Every row comes from one small tree of marks. The marks that hang from a mark follow it in brackets, in alphabetical order. Every link used is in the known rows. Which tree was each row made from?
Known rows:
G(N(S(L U))): [  3  -5   0  19   0 -12   6 -43 -41 -34 -17 -31  -5  34  18 -18  10  12
  -3  35 -10 -12  -5]
S(N): [ -8 -20 -18 -10 -30   2 -24   2   0   8   6  12 -14  -9  11   2 -16   8
  11   0   1  25  -8]
T(J): [ -9  -9  -4   2 -25  21 -39  24   5  39  42   2 -23 -18   8  16 -17   6
  16   9  23  19   3]
J(Y(X(U(S(L(D) N))))): [  3 -11 -31 -18 -12   4  45  16   8 -12  -8  13  34 -32  25  11  34  13
  16 -10  11 -21  21]
D(L(S(N))): [  1  -4  -8 -22 -13  32 -21   3  18 -33  23  41  -3  26  -7  -2 -30  17
 -25  -4  -3  55 -22]
L(D S(N(G) U)): [ 16 -18   7  18  -9 -18  18 -48  47   0 -22  19  -5  34  -4  -2  15   1
  22 -14   5  50 -11]
U(S(L(D) N(G))): [  4  -3  -3  -2 -23  -3  25 -17  -4 -24 -24  -3   1  -6   8  17   3  28
  28  16 -13  15   3]
X(Y(J)): [-32  18  10   9  24  12 -54  17  -4  13  15  23 -15 -28 -23  -2  -7 -30
  -4 -35   1   1  -9]
X(U(S(N)) Y(J(T))): [  0  12  22 -19   4   0   0 -14  -9  41 -30  -5  11  -7 -19  -8  22 -40
 -14 -28   0 -25   7]
X(U(S(L(D) N(G))) Y): [  5  -4  20  -9 -11   4  48  -1  -1   5 -44   5   5  -2 -25   4  38   4
  32 -19   1   3  14]
U(S(L)): [  4   8  -7 -20  -7  22  -3  26 -28 -26  21 -19 -11  -2  -3   8 -13  30
  -1  17 -14  -8   3]
Y(J(T) X): [ -8  20  -7  22  34  -5 -36   2   4   8  19   7  18 -32  18  -3 -42 -25
 -23   3 -16 -33  -8]
S(L N(G) U): [  9   3  30  22   5 -34  16 -46  -2 -24 -40 -16  -6  36 -14  -1  25  13
  12   9 -17   6 -17]
U(S(N(G))): [  4  -6   6 -12 -29 -25   2 -17 -12  -3  -9 -11  -3 -13  20  20 -21  11
   7  24  -5  10   1]
X(U(S(L N)) Y(J)): [ -1  19  31 -14   5  26  11   3 -25   6 -21  -2  16  -5 -32  -3  52 -16
  -6 -41  -3 -33   7]
Y(X(U)): [  2 -18  -9   0   1  15  -6  44  -2  21  30   3  13 -30  15   1 -24  -4
   0   2   3 -13  19]
G(N): [-12 -23 -19   8  -5   0 -39  16 -26 -15  22   4 -16 -17  26   4 -50   9
  11  22  11  -4   3]
T(J(Y)): [-24  -8 -18   1  -8  -9 -36  34  21  22  37  11 -32 -22   4  14 -11  -1
  10  -6  44  14   2]
J(T Y(X(U(S(L))))): [ 13  10 -17 -10  34 -13  43  35  -5 -15   3 -17  17  -8   5  -3  -8   4
 -21  10   0 -57  15]
J(T Y): [-18 -11 -31   0  22 -30 -21  25  22  -6   8   4 -37   1  -7 -10 -39  -5
 -11  11  10   1  -6]
X(U(S) Y): [ -3  -5   6 -32  -9  25  -2  39 -19  34  13  -5  -9 -18 -21   3   3 -11
   4 -12  10  -3  19]
S(L): [ -4  -2  -7   3   5  20 -14  32 -11 -21  22  -2 -24   2 -16  -3 -16  22
   3   5 -12   3  -6]
T(J(Y(X))): [-18   4 -26   3  -1 -12 -28  31  16  23  49  22   1 -49  35  24 -19  -4
   8  -5  31  -7  -3]

Write each row's tree:
[ -1   0 -12 -18 -10   0   5  40   1  38  43  -6  21 -45  33  27   4  -4
   1  -1  43 -28  26]  T(J(Y(X(U(S)))))
[-22  21   6  11  36  -1 -43   5   3  20   0  15 -17  -8 -27 -15 -22 -38
 -14 -23  -8 -10 -17]  X(Y(J(T)))
[  2   3  19  -1   1   0  -3  -4  23 -44   5  32  -5  29  -8   3 -40  15
 -25   6  -4  49 -25]  D(L(S(N(G))))
[  3   1   8  32   0 -21  29 -44   6 -20 -32 -25 -12  35  -3 -13  22  10
  15  25 -15  23   1]  N(G S(L(D) U))
[-12   1 -38   5  29 -34 -13  22  17  -7  18  15  -4 -27  24  -3 -47 -11
 -12  11   1 -22 -11]  J(T Y(X))
[ 11  10  31   2   5 -15  -1 -46  24 -35 -13  21   7  56 -15   3  -8   8
 -22  10  -3  56 -26]  D(L(S(N(G) U)))
[ -1 -16 -18  22  -9  -1   7 -47 -22 -27 -20 -15  -4  22  23 -16  17  13
  20  31  -3   9   4]  G(N(S(L(D) U)))
[ 11 -25 -17  -6 -24  11   3 -37  44  10  -2  26  -2  28   1  -9  23   4
  25 -22   4  58 -11]  L(D S(N U))
[  9   8  14  -6 -16 -14  25 -14 -22 -29 -19 -17  -3   4   6  16  -3  25
   6  19 -16  -6  -4]  U(S(L N(G)))
[  1   5  11  25  -1 -16  22  -3 -14 -34 -13 -26 -27  19  -3 -10 -21  15
 -15  26 -20  -1  -3]  N(G S(L))
[  1   8   6  25  36   2 -16  20   7  24  11  -4  24 -21   6  -9 -24 -31
 -26  -5  -6 -44  12]  Y(J(T) X(U))
[ -8 -10 -14   4   3  -4  -8  47  19  42  41  11   8 -37  21  14   3 -12
   5 -11  44 -18  18]  T(J(Y(X(U))))
[  1 -14 -12   5 -19   8   2 -37  13  -2 -24   6   2  20  -9  -6  43  14
  36   0 -11  33  -9]  S(L(D) N U)
[  3  32  30  -5  40  19  10  18 -20  10 -14 -17   3  10 -47 -12  22 -23
 -21 -21  -8 -49   8]  X(U(S(L)) Y(J(T)))
[  3 -29 -32  -9 -31  27   0   1  40   2  13  40 -14   3   8  -5  -8  10
  20 -23   7  51  -5]  L(D S(N))
[  7   8  14 -26   5  35  21  43 -27   7   4 -11 -10  -1 -36  -1  20   6
   4 -15  -1 -18  13]  X(U(S(L)) Y)
[  8  -9 -24 -26  -4 -29  31   5   5  13 -12  -2  27 -22  29   2  -6 -12
 -13   6  10 -33  15]  J(T Y(X(U(S(N)))))
[ 14 -13   0  -8 -16   0   1 -35  22   7   2  11  -7  39  -3 -10  17   2
  -3 -21   0  38 -20]  L(S(N U))
[ -7   3   8  21  22  14 -24  35  -3  19  27   3  25 -35  11   3 -12 -21
 -14 -12   2 -32  18]  Y(J X(U))
[ -4  18  24 -11  27   9 -11  13 -12  37  -7 -13   2  -7 -31  -9   4 -37
 -19 -15   5 -29  15]  X(U(S) Y(J(T)))
[  6   5   2   9  -6  -5  10 -32 -17 -16 -10 -32 -13  37  -6 -18  24   9
 -10  20 -21  11  -7]  N(S(L U))
[  5   8  10 -10  13  23 -28  -6  16 -26  32  18  -2  48 -22  -3 -16  11
 -25   8  -1  55 -20]  D(L(S(U)))
[  8  12  25  30   7 -33  26 -41 -13 -27 -30 -40 -13  44 -12 -12  15   8
 -10  29 -20   4  -8]  N(G S(L U))
[  2  -5 -15  11 -13   7  12 -32   4 -10 -15 -17 -13  27   0 -18  30  11
  15  18 -14  30   1]  N(S(L(D) U))
[ 14  11   7  -7   2  -4   5 -16 -10  27  -7 -13  48 -28  28   3   0 -29
 -25   1  -9 -46  14]  Y(J(T) X(U(S(N))))
[  0  -8  21  16 -10 -44  -5 -46   7   9 -31  -8  -7  20   0   4   8  -3
  16  14  -6  28 -10]  S(N(G) U)
[-19   4  25   9  27  20 -33  35  -2  30   7  12  -7 -17 -38 -10  11 -36
  -6 -42  12 -12  10]  X(U Y(J))
[ 20  22  13   0  18   5  28 -14 -20   0 -18 -19  49 -10  11  -2  17 -12
 -23  -4 -21 -62   8]  Y(J(T) X(U(S(L N))))
[  2  -3  13  18  -5 -16  12  -6  -6 -31 -24   0 -17  13  -7   2  -8  19
   9   6 -16   2 -13]  S(L N(G))
[  9   7  -6 -17 -19   1  38  12  -5  15  10  -1  32 -28  25  24  43   9
   7 -13  29 -39  14]  T(J(Y(X(U(S(L N))))))
[  3 -10 -26 -23 -39  26  11  -7  -6 -14  -5   3   3 -14  10   9  12  30
  29   6 -10  21   4]  U(S(L(D) N))
